Known rows, with every step that occurs
n -> w -> x -> k: [-0.74 -0.56  1.65  3.75 -1.83  6.32 -4.94 -0.23  1.15  2.14 -1.91  2.90
  2.96 -2.91 -1.47  2.70 -3.74 -4.96  2.23 -0.64]
x -> k: [-0.21  0.33  0.35  3.27  0.73  4.04 -0.17  0.60 -1.33 -0.36 -1.20  2.91
 -1.56  0.44  0.93  0.68  1.85 -1.29  1.83 -1.71]
x -> k -> f -> q -> w: [ 0.36 -4.04  0.23  0.99 -2.29  7.89 -2.21  4.30 -6.92 -5.85 -1.00  1.03
  0.73  1.15  1.31  3.78  2.68  1.17  9.00 -2.32]
n -> w: [-2.27 -1.88  0.20 -0.26 -2.68  1.05 -0.99 -0.37  0.18  0.65 -1.41  0.74
  3.44 -2.63 -0.75  1.22 -2.45 -0.21  0.07 -0.09]
q -> x: [ 1.08  2.64 -1.05  4.30  2.42  0.61 -1.14  0.20  1.29 -0.66  1.30  0.11
 -1.02 -0.03 -0.06  0.45 -1.32  0.38  1.66  0.22]
x -> k -> f -> q: [ 1.23 -0.11 -0.01  1.21 -0.32  7.48 -1.39  2.16 -7.69 -3.31 -0.18  1.33
 -1.02 -0.26  1.22 -0.79  4.88  0.97  7.01 -1.64]
f -> q: [ 1.48 -0.34  0.45 -2.62 -0.97  2.17 -0.95  1.64 -2.92 -1.31 -0.34 -0.54
  0.39  0.16  1.92  0.72  3.60 -0.66  0.79 -1.57]
f -> q -> k -> x -> w: [ 1.07 -2.16  1.47 -0.31  0.97  2.49 -3.51  4.63 -2.37 -3.93 -0.51  1.96
 -1.45  2.30 -0.64  5.90  3.12 -5.10  2.18 -3.48]
q -> x -> k -> f: [ 0.84  2.89 -1.55  8.28  2.83  5.99 -1.28  0.58 -3.52 -2.52  1.28  1.88
 -2.53 -0.31 -0.54 -1.03 -0.14  2.09  7.72 -0.07]
k -> f -> q -> w: [ 0.57 -4.64 -0.06 -2.21 -3.03  4.07 -2.01  3.46 -5.64 -5.67  0.18 -1.88
  2.22  0.56  0.32  3.16  1.04  2.39  7.18 -0.52]
w -> x -> k -> q: [ 2.00  1.80  0.11  0.46 -0.11  6.79 -6.96  1.87 -1.89  0.81 -1.43  0.74
 -0.86 -0.59 -2.48  1.82  0.64 -6.70  3.90 -1.27]
w -> n -> f: [-1.50 -2.38  0.69  1.30  4.10  0.58  4.54  0.53  2.91  1.38 -0.14 -0.49
  2.38 -1.43  1.60 -1.65 -1.09 -0.03  2.56  1.88]
q -> w -> n -> f -> k: [-3.63 -3.42  1.71 -1.57  2.87  4.04  3.52  6.10  0.57 -2.11 -1.32  0.20
  4.08  0.14  2.00  3.82 -0.61 -1.94  5.30  0.36]
k -> q -> x -> w -> n -> f: [ 0.15 -0.35  2.16  2.59  6.02 -0.08  0.33  2.79  1.02 -0.47 -2.05 -1.31
  0.31  0.60  0.85  4.14 -1.07 -1.32  6.92 -0.47]
q -> k -> x -> w: [-0.56 -1.72  1.00  2.59  1.84  0.42 -2.54  2.85  0.56 -2.59 -0.40  2.50
 -1.76  2.25 -2.49  5.21 -0.58 -4.35  1.41 -1.83]
n -> w -> q -> k -> f: [-3.05 -5.06 -0.96  2.57 -1.78  1.58 -0.38  2.15 -6.48 -2.17  0.72  1.31
  3.71 -3.49 -1.11  0.28  1.47 -1.31  5.07  0.10]
w -> x: [ 1.77  0.73  1.06  1.03  0.05  1.38 -3.62 -0.31  2.42  1.88  0.88 -0.76
  0.93 -0.66 -1.58  0.75 -3.02 -3.39  0.29  1.07]
f -> k -> x -> w: [-0.51  3.43  2.78  1.82  1.52  1.05 -1.81  4.43 -1.53 -1.22 -0.96  0.70
 -1.11  2.44 -2.35  5.24  0.80 -4.57  3.16 -1.98]
k -> q -> x -> w -> n: [ 2.67  2.15  1.80  1.10  2.63 -1.19  1.50  3.89 -1.35 -0.29 -2.11 -0.57
 -1.50  2.80  2.98  5.12 -2.66 -2.30  5.11 -0.15]
q -> k -> x -> w -> n: [ 0.36 -1.47  1.64  2.19  2.40 -0.17  3.31  4.37  0.99 -0.99 -0.39  2.87
 -1.08  2.70  1.04  4.77 -3.45 -5.47  2.31  0.37]

Rows
[ 0.34  1.15 -0.88 -0.22 -0.28  5.39 -3.34  2.33 -4.11 -1.00 -2.44  1.49
 -1.68  0.00 -0.83  1.08  3.48 -3.50  3.65 -2.34] | x -> k -> q
[-0.63 -6.24  3.53 -3.00  5.12  2.07  2.65  4.48 -1.06 -2.88 -2.41  2.38
  1.34  1.29  4.61  4.38  3.46 -2.02  3.28 -2.37] | x -> w -> n -> f -> q -> k
[-0.30 -0.94  3.41  6.04  7.14 -1.57  3.17  1.12  3.99  0.27 -0.92  0.00
  0.66  1.05  2.44  3.85 -2.67  0.74  5.13  0.12] | q -> x -> w -> n -> f
[ 0.34  3.62  3.33  1.52  2.13  0.66  3.92  5.99 -1.23  0.35 -1.03  1.02
 -0.64  3.16  1.19  5.02 -1.91 -5.65  4.01  0.50] | f -> k -> x -> w -> n
[-0.70 -2.85 -0.02  2.18  1.02 -0.49  0.57  2.47 -3.06 -1.34  1.12  1.56
 -0.07 -0.11  1.29  0.91  4.48 -4.10  0.65 -1.52] | w -> q -> k
[ 2.67  0.84  2.23  2.86  2.10  1.43 -2.29  2.21 -5.37 -4.24 -0.07 -0.96
 -1.43  1.88  1.39  3.75  1.46  3.15  7.64 -1.86] | k -> f -> q -> x -> w
[ 0.53 -2.96  0.90  4.50 -1.39  7.25 -4.84  2.09 -1.64 -2.48  0.28  0.69
  1.26  0.10 -2.16  3.74 -3.84 -1.54  8.41  0.12] | q -> w -> x -> k -> f
[ 2.09  1.61  3.18  4.36  3.54 -2.52  4.54  2.16  1.44  0.34 -0.87  1.00
 -1.14  3.39  4.63  4.64 -4.51 -0.21  3.26  0.35] | q -> x -> w -> n
[-0.88 -2.45 -2.62 -1.05  0.99  3.42 -0.84  1.64 -4.36 -4.01  1.22  1.86
 -0.56 -0.67 -1.32 -1.66  0.66  1.22  3.27  0.81] | q -> k -> f
[ 2.42  2.10 -1.58  2.46  1.43  4.15 -2.19  1.73 -5.40 -3.53  2.40 -1.49
 -0.63 -0.56  0.25 -0.90  1.94  2.67  6.78  0.22] | k -> f -> q -> x
[ 2.29 -3.70  0.88 -1.18 -2.98  5.40 -5.62  3.23 -3.55 -3.75  1.08 -2.79
  3.09 -0.05 -1.16  3.78 -1.82 -1.18  7.52  0.54] | k -> f -> q -> w -> x
[-0.94 -3.01  0.75 -1.23  2.67  3.22 -2.22  0.57 -0.43 -1.37 -0.08 -1.45
  2.24 -2.05 -0.26 -0.17  5.33  0.19  2.66 -1.79] | n -> f -> q
[ 1.63  1.27  1.40  4.09  0.81  5.61 -3.88  0.26  1.20  1.57 -0.27  2.07
 -0.68 -0.26 -0.62  1.29 -1.22 -4.63  1.97 -0.61] | w -> x -> k
[-2.94  0.94  3.23  3.28  5.03  2.09 -3.08  3.55  0.98 -1.27 -0.91 -0.07
  0.56  0.26 -4.55  4.61  2.63 -3.57  5.08 -2.16] | n -> f -> k -> x -> w
[-2.64  0.17  4.41  7.22  4.76 -0.74 -1.65  4.10 -1.31 -0.20 -0.09 -1.57
  1.39  0.24 -3.48  5.11  5.73 -5.98  6.67 -2.77] | n -> f -> k -> x -> w -> q
[-1.75  2.40  2.24  0.07  6.49  3.27 -5.62  4.77 -2.37 -3.10 -2.59 -0.55
 -0.38  0.30 -2.48  5.52  4.36 -2.08  6.82 -3.55] | n -> f -> k -> q -> x -> w
[ 1.51  1.17  0.44  4.92  0.64  6.75 -3.91  0.13 -2.47  0.18  0.78  1.10
 -0.59 -0.84 -2.22 -0.88 -1.82 -1.59  6.55  0.95] | w -> x -> k -> f
[-2.55  0.52  1.12 -1.29  4.99  3.40  4.57  3.92 -0.08  0.44 -0.60  0.56
  2.18 -1.04  1.81 -0.74  1.67 -1.98  3.37  1.13] | w -> n -> f -> k
[-0.42  2.88  4.14  5.65  1.28 -1.48 -0.27  5.15 -3.86  0.01  0.03 -0.80
 -0.50  2.33 -1.34  6.18  4.01 -6.90  4.94 -2.41] | f -> k -> x -> w -> q
[ 1.46 -4.25  1.48 -3.33 -2.51  2.29  3.82  5.37 -1.77 -2.47 -0.81 -0.59
  2.79  2.01  5.76  4.62 -1.24 -1.73  3.80  0.03] | f -> q -> w -> n
[ 1.51 -0.65 -0.62 -1.94 -1.05  3.47 -1.00  1.50 -6.31 -2.93  0.79 -1.73
  0.63 -0.49  0.37 -1.47  3.03  2.27  4.95  0.17] | k -> f -> q
[ 0.24 -2.79  0.16 -0.95 -1.79  5.64  1.53  5.97 -3.09 -2.08 -3.13  1.40
  0.60  1.83  3.12  5.02 -1.41 -4.37  6.49 -0.96] | x -> k -> q -> w -> n
